What can hang from each mark
D: C M
V: C G Y
Y: K V
K: M Y
G: D
C: D V

Each row was made from one small tree. The marks that hang from a mark follow it in brackets, in alphabetical order. Every link used is in the known rows. Write each row's tree.
Known rows
D{C{V{G}}}: [ -9.6,   5.1,  16.4,  18.9, -13.8,   2.7,  -1.0,  23.2,   1.9,   2.3,
  -2.5,   4.8,   5.0,  -9.0,   6.0,  10.4, -15.6, -14.8,  -4.6]
Y{K}: [  6.1, -22.8,   1.9,  18.6,  10.2,   1.6,  -0.5, -19.6,  -6.4,  -6.7,
  -7.0,  19.2,  21.7,  18.1,  -4.8,  13.0,  22.1,   6.7,  -8.8]
D{C{V{G}} M}: [-18.7,  13.2,   6.3,   5.4, -29.0,   3.2,  14.5,  24.4,   1.7,  -5.6,
  -7.0,   2.1, -13.4, -17.5,   5.9,   1.8, -21.9, -42.8, -17.4]
D{C{V} M}: [-18.7,   4.0,   7.7,   7.1, -27.6,  -0.9,   7.0,  29.5,   4.7,  -3.8,
 -14.4,  22.7,  -5.7, -10.0,  -4.8,   4.3,   4.0, -51.3, -38.0]
G{D{C M}}: [ -2.8,  13.5,  39.3,  -5.8, -19.8,  -7.5,   8.4,   4.6,   5.6,   1.1,
  -3.6,  25.7, -25.3,  -6.3, -15.8,  -3.6,  -9.8, -49.0, -21.5]
K{M Y}: [ -5.4,  -6.2, -24.5,  13.4,  38.9,  -4.3, -12.4,  -4.4,  -2.4,  -3.2,
  13.1,  -9.2, -14.5,  13.4, -13.2,   6.0,  20.3, -34.8,   7.3]
V{C Y{K}}: [  9.9, -11.7, -22.1,   8.0,  -5.7,  13.3,   6.9, -25.7,  -4.8,  -8.7,
   4.8,  -1.6,  22.5,  15.6,   0.7,  -6.0,  16.9,  46.0,  -9.2]
D{C}: [ -8.3, -14.7,  12.4,  23.7,   2.2,  -4.9,  -3.1,   1.4,   0.8,  -8.0,
   0.2,  24.0,   4.1,   7.0,  -8.7,   6.5,  -0.7, -14.9, -18.0]
D{C{V{G Y}}}: [ -6.8,   5.0,  -2.8,  10.9, -24.8,   4.3,   4.5,  33.2,   5.5,   7.0,
  10.3,  -5.5,  -7.2,  -7.4,   9.9,   3.2, -15.2, -15.0,  -5.7]
D{C{V{G Y}} M}: [-14.6,  13.4, -13.6,  -1.7, -44.7,   6.6,  22.0,  33.7,   5.8,  -2.7,
   4.2, -10.3, -24.8, -16.4,   8.7,  -4.1, -19.7, -46.2, -17.5]
K{M Y{V{C}}}: [ -8.3,  -8.0, -33.5,  -4.6,  47.9,  -6.4, -15.8, -22.5,  -7.7,  -8.3,
   7.6, -23.5,   5.0,  12.5, -11.6,  -6.6, -12.0,   3.9,  18.1]
Y{K{M} V{G{D}}}: [  9.2,   1.7,  21.5, -13.8,  18.3,   2.0,  -9.3, -43.3, -11.4,  16.5,
   4.2, -11.3,  -4.9,   2.7,  -6.3,   0.1, -42.4,  -5.0,  34.8]
C{V}: [-10.1, -16.7,   6.7,  14.8,   3.9,  -3.4, -14.1,  25.6,   2.8,  -0.1,
 -15.8,  23.5,  14.0,   6.2,   0.5,  18.6,  31.0,   4.1, -16.9]
V{C}: [ -5.3, -19.7,   3.9,  17.0,  18.1,   2.8,  -4.8, -12.8,  -3.5, -18.3,
  -6.3,  12.1,  20.9,  10.7,   0.0,   0.3,  17.6,  47.7,  -7.3]
G{D{C}}: [  5.8,   6.0,  49.5,   7.5,  -3.9,  -8.8,  -8.2,   3.9,   5.5,   7.8,
   1.9,  28.8,  -6.3,   2.7, -15.5,   4.1,  -5.6, -19.0,  -7.8]
G{D{C{V{Y}} M}}: [ -2.5,  23.2,  20.8, -17.9, -48.9,  -0.2,   4.8,  41.5,  13.2,  15.2,
  -0.9,  16.2, -28.8, -13.4, -10.5,  -4.1,  -1.2, -57.7, -27.4]
G{D{C{V}}}: [  4.5,  18.4,  49.5,   2.9, -18.3,  -4.4, -15.1,  27.2,  10.0,  15.2,
  -6.3,  32.9,   1.8,  -5.2, -11.2,  10.8,   0.4, -24.1, -16.9]
Y{K{M} V{C}}: [ -2.7, -18.1, -17.4,  -1.2,  31.3,  10.9, -10.7, -50.2, -13.7,  -3.1,
  -3.0,  -3.9,  28.6,  10.5,  -7.6,  -7.4, -18.7,  23.7,   3.1]
K{Y}: [  0.7, -11.7, -19.0,  14.1,  27.9, -15.3,  -6.8,   7.7,   0.7,  -9.9,
   3.7,  -2.5,  -2.6,  20.5,  -6.5,  13.5,  27.4,  -9.6,  11.7]
G{D}: [  7.1, -10.4,  36.8,   3.8,   9.0, -10.5, -11.2,   1.7,   2.7,   5.4,
  -4.8,  25.0,  -4.9,  10.6, -10.5,  10.5,  15.0,   7.9,   4.0]
G{D{M}}: [ -2.2,  -3.4,  27.7,  -8.4,  -6.5,  -8.8,   4.3,   4.5,   2.4,  -2.0,
 -10.7,  21.1, -23.3,   0.1, -11.5,   2.3,  11.4, -22.6,  -8.6]
K{M Y{V}}: [ -8.8, -18.1, -30.9,  -3.0,  45.2, -17.2, -18.5, -11.2,  -5.6,   3.9,
   7.8, -14.7, -12.2,  17.5, -13.8,   5.8,  -5.0, -33.3,  22.2]
C{D{M} V}: [ -9.1,   0.3,   1.6,  -7.5, -14.4, -13.0,   2.6,  49.4,  12.9,  -3.4,
 -22.0,  27.7,   0.8, -12.9,   4.2,   8.9,  45.9, -22.0, -28.6]

Write each row's tree
[  4.5,   2.4,   5.8,   9.7,  14.5,  -3.9,   3.0,   1.4,   2.9, -17.6,
  -0.6,  -1.4,  17.5,  -7.3,  16.5,  -4.1,  14.0,  60.8,  14.5] => V{C{D} G}
[ -3.0,  -7.0, -15.9,  -0.2,  30.5,  15.7,  -2.0, -59.0, -17.0,  -6.6,
   3.7, -25.0,  19.9,   1.4,   4.8, -11.0, -41.6,  33.0,  22.1] => Y{K{M} V{C G}}
[ -4.3,  -0.5,  -4.1,  -5.1,   0.9,  -8.6,   9.4,   7.7,   5.8, -20.3,
 -13.2,  16.5,   5.8,  -8.0,   4.3,  -8.9,  31.9,  23.0, -18.7] => V{C{D{M}}}
[ 14.3,  11.8,  34.0,  -6.8,  -1.0,  -6.5,  -0.5, -31.3,  -6.2,  10.7,
   4.4,  -1.4,   5.2,   2.5,  -5.7,   1.9, -58.7,  -8.5,  24.6] => Y{K V{G{D{C}}}}
[  2.9,  -7.5, -22.1,  10.8,   4.8,  19.6,   8.9, -28.8,  -8.8,   5.3,
  19.6, -20.2, -11.8,   3.7,   3.3,  -4.3, -10.3,  -9.3,  10.9] => V{G Y{K{M}}}
[ -1.0, -15.7, -28.6,  -1.7,  36.3, -24.2,  -1.2,  -4.9,  -6.0,  -8.9,
   5.8, -30.7,  -4.9,  16.9,   1.3,   9.8, -19.2,   2.7,  43.0] => K{Y{V{G}}}
[  7.7,  -8.9, -14.9,   0.3,   1.7,  -3.9,  -1.9,  18.7,   9.3,  -7.2,
   4.7,  10.0,  14.1,   1.7,   7.2,  -8.8,  40.6,  49.8,  -9.1] => V{C{D} Y}
[ -7.5,  10.4,   0.9,  -5.8, -16.5,  -8.8,  10.7,  43.0,   9.4,  -3.8,
 -15.9,   6.3,  -7.8, -19.7,  14.8,   6.0,  25.7, -14.8,  -6.0] => C{D{M} V{G}}
[  8.5,  -4.3, -10.0,  -7.5,  31.1,   1.7, -13.1, -31.2,  -4.2,   2.4,
  -3.7,   6.3,  33.4,  -0.7,  -2.8,  -9.3,   2.2,  28.1,   1.3] => Y{K{M} V{C{D}}}
[  0.8,  -5.2, -17.8,   4.5,  -8.7,  21.3,  -8.8,   3.2,  -2.5,  17.9,
   4.4,   4.2,   5.3,   4.1,  -2.9,   4.7,  21.9, -26.6, -19.3] => C{V{Y{K{M}}}}
[ -0.8,  17.6,  21.5, -10.8,  -8.8,   2.0,  14.5, -15.5,  -0.6, -12.1,
  -4.9, -11.6, -13.9, -10.9,   1.4, -13.5, -16.1,  24.0,  10.4] => V{C G{D{M}}}
[-16.1,   4.4, -13.8,  -1.5, -40.9,   2.2,  12.8,  37.7,   8.7,   0.3,
  -2.2,  10.8, -17.7,  -8.4,  -3.6,  -1.8,   3.4, -53.8, -39.9] => D{C{V{Y}} M}
[ -0.1,  17.6,   9.0, -20.0, -38.3,  -0.6,  10.6,  31.8,   8.4,  12.8,
  -2.6, -10.7, -33.5, -13.5,   5.0,  -1.7,  -1.5, -24.3,   2.3] => C{V{G{D{M}} Y}}
[  7.9,  -0.9, -17.1,   7.0, -23.0,  14.3,   6.5,   9.6,  -1.1,   7.9,
   2.8, -10.9,   9.4,   1.4,  11.7,   9.2,   5.2,   9.7,   2.4] => C{V{G Y{K}}}
[ -8.3,  -3.2, -14.5, -19.0,   7.6, -16.1,  14.0,  -1.6,   0.6, -19.1,
 -11.3, -14.0,   4.6, -12.1,  15.0, -13.5, -14.8,  35.0,  10.9] => Y{V{C{D{M}} G}}
[ -6.0, -28.3, -11.6,   2.2,  30.5,   0.9, -12.0, -37.9, -12.7,   5.0,
  -2.8,   5.2,  12.8,  13.4, -10.0,   5.0, -11.5, -12.9,   0.8] => Y{K{M} V}
[  4.0,  -7.4, -26.9,   5.7,   8.0,  24.4,  -1.3, -36.8,  -7.4,  -2.1,
  12.8,  -6.8,  11.7,   7.9,  -5.7, -13.7,  10.2,  19.1, -12.4] => V{C Y{K{M}}}
[ -4.8,  25.6,  42.7,  -8.9, -34.9,  -4.1,   0.1,  31.1,   9.7,   9.9,
 -12.8,  26.8, -16.9, -14.6, -12.3,   2.6,  -2.0, -52.4, -27.8] => G{D{C{V} M}}
[ 12.1,   8.1, -23.9, -12.6, -17.6,   5.5,  21.5,  -4.2,   5.0, -12.2,
  -1.7,   4.3,   8.2,  -4.2,   5.9, -15.2,  29.4,  18.9, -24.5] => V{C{D{M}} Y{K}}
[ 15.8,  14.2,  12.9,  -5.9,  -3.2,  16.7,   1.6, -29.3,  -3.9,  19.7,
  20.4, -15.1, -21.6,   0.2,  -2.8,  -6.5, -17.0, -11.1,  21.5] => V{G{D} Y{K{M}}}
[ -6.6,  -2.5,  -3.7,   9.9, -25.6,   1.6,  -3.8,  35.9,   7.3,   8.0,
   2.8,  16.0,   0.4,   1.3,   0.4,   5.8,   9.7, -27.9, -24.1] => D{C{V{Y}}}
[  2.0,   5.8, -17.7,   6.2,  -9.8,  23.9,   1.1,  -5.5,  -5.7,  16.4,
  10.1, -17.9,  -1.0,  -3.8,   8.4,   1.6,  -0.6, -17.6,   4.1] => C{V{G Y{K{M}}}}
[ -1.2,   8.0, -21.5, -11.2, -13.3,   1.6,  24.4,  13.0,   6.6, -19.6,
   4.5, -16.9, -13.1, -14.6,  17.9, -19.7,   9.9,  28.6,   1.5] => V{C{D{M}} G Y}
[ -4.7, -18.8, -10.9,   3.9,  30.1,   5.1,  -3.5, -44.0, -16.4,   3.2,
   4.8, -17.4,   5.6,   6.4,   1.2,   1.4, -37.2,  -4.5,  25.8] => Y{K{M} V{G}}
[  9.1,  10.5,  19.9,  -7.1, -22.4,   0.4,  -6.2,  29.7,   7.3,  16.9,
   3.7,  -5.3, -16.9,  -3.9,   6.1,   5.9,   2.8,   8.6,  16.2] => C{V{G{D} Y}}
[ 12.6,  16.1,   2.0, -18.4,  32.6, -14.0,  -8.7, -16.1,  -3.2,  -2.3,
   7.5, -33.9,  -2.9,   7.7,  -1.2,  -4.4, -33.1,  33.4,  51.6] => K{Y{V{C G{D}}}}
[  5.6,  11.5,  38.1,  -0.6,  -5.5,  -2.3, -10.9,  22.8,   4.6,  15.3,
  -7.9,   7.3,  -4.2,  -5.8,   3.7,  12.6,   1.7,  12.0,  20.1] => C{V{G{D}}}
[  2.3, -17.6, -23.5,  11.4,   4.9,  14.2,  -0.6, -23.5,  -5.6,   7.4,
  13.5,   1.9,  -4.8,  11.3,  -7.3,  -1.5,  13.9, -17.6,  -9.5] => V{Y{K{M}}}
[  0.7,   4.0,   9.1,   7.2,   0.7, -10.0,  -5.5,  39.6,   9.2,   3.2,
 -10.1,   7.6,  10.4, -11.6,  16.8,  14.1,  29.6,  16.8,   5.7] => C{D V{G}}
[  3.6, -14.2, -14.7,   1.4,  19.9,   3.2,   3.0, -45.2, -15.1, -12.1,
  -5.3, -19.9,  32.9,   7.9,   8.7,  -3.5, -32.4,  56.9,  20.5] => Y{K V{C G}}
[  2.1,  16.0,   4.5, -18.7, -22.0,   5.9,  20.1,  -4.1,   2.3,  -6.8,
   6.4, -21.6, -28.1,  -9.8,   3.9, -19.7, -17.4,  20.1,   9.7] => V{C G{D{M}} Y}
[  2.4,   4.6, -27.4, -12.5,  47.3, -17.0, -17.6,  -4.6,   2.7,  -3.3,
   7.3, -15.4,   7.4,   5.3,  -4.8,  -8.9,   7.3,   9.6,  20.0] => K{M Y{V{C{D}}}}
[  8.0,   2.5, -15.5,   1.0,   3.6,  -1.1,   8.1,  11.0,   6.9, -10.6,
  11.2, -13.8,   3.9,  -5.0,  19.0, -10.9,  16.4,  59.6,  12.2] => V{C{D} G Y}
[  6.7, -10.5, -12.9,   4.8, -19.8,   8.5,  -3.8,  13.1,   0.9,   9.9,
  -4.0,  10.2,  16.8,  10.4,   1.4,  12.2,  30.7,   1.9, -19.6] => C{V{Y{K}}}
[ 18.3,   6.0,  20.4, -13.7,  13.6,   2.0,  -3.6, -46.7,  -9.6,   2.0,
  -3.3, -13.9,  21.6,   4.2,   0.8,  -4.8, -41.0,  55.7,  31.0] => Y{K V{C G{D}}}
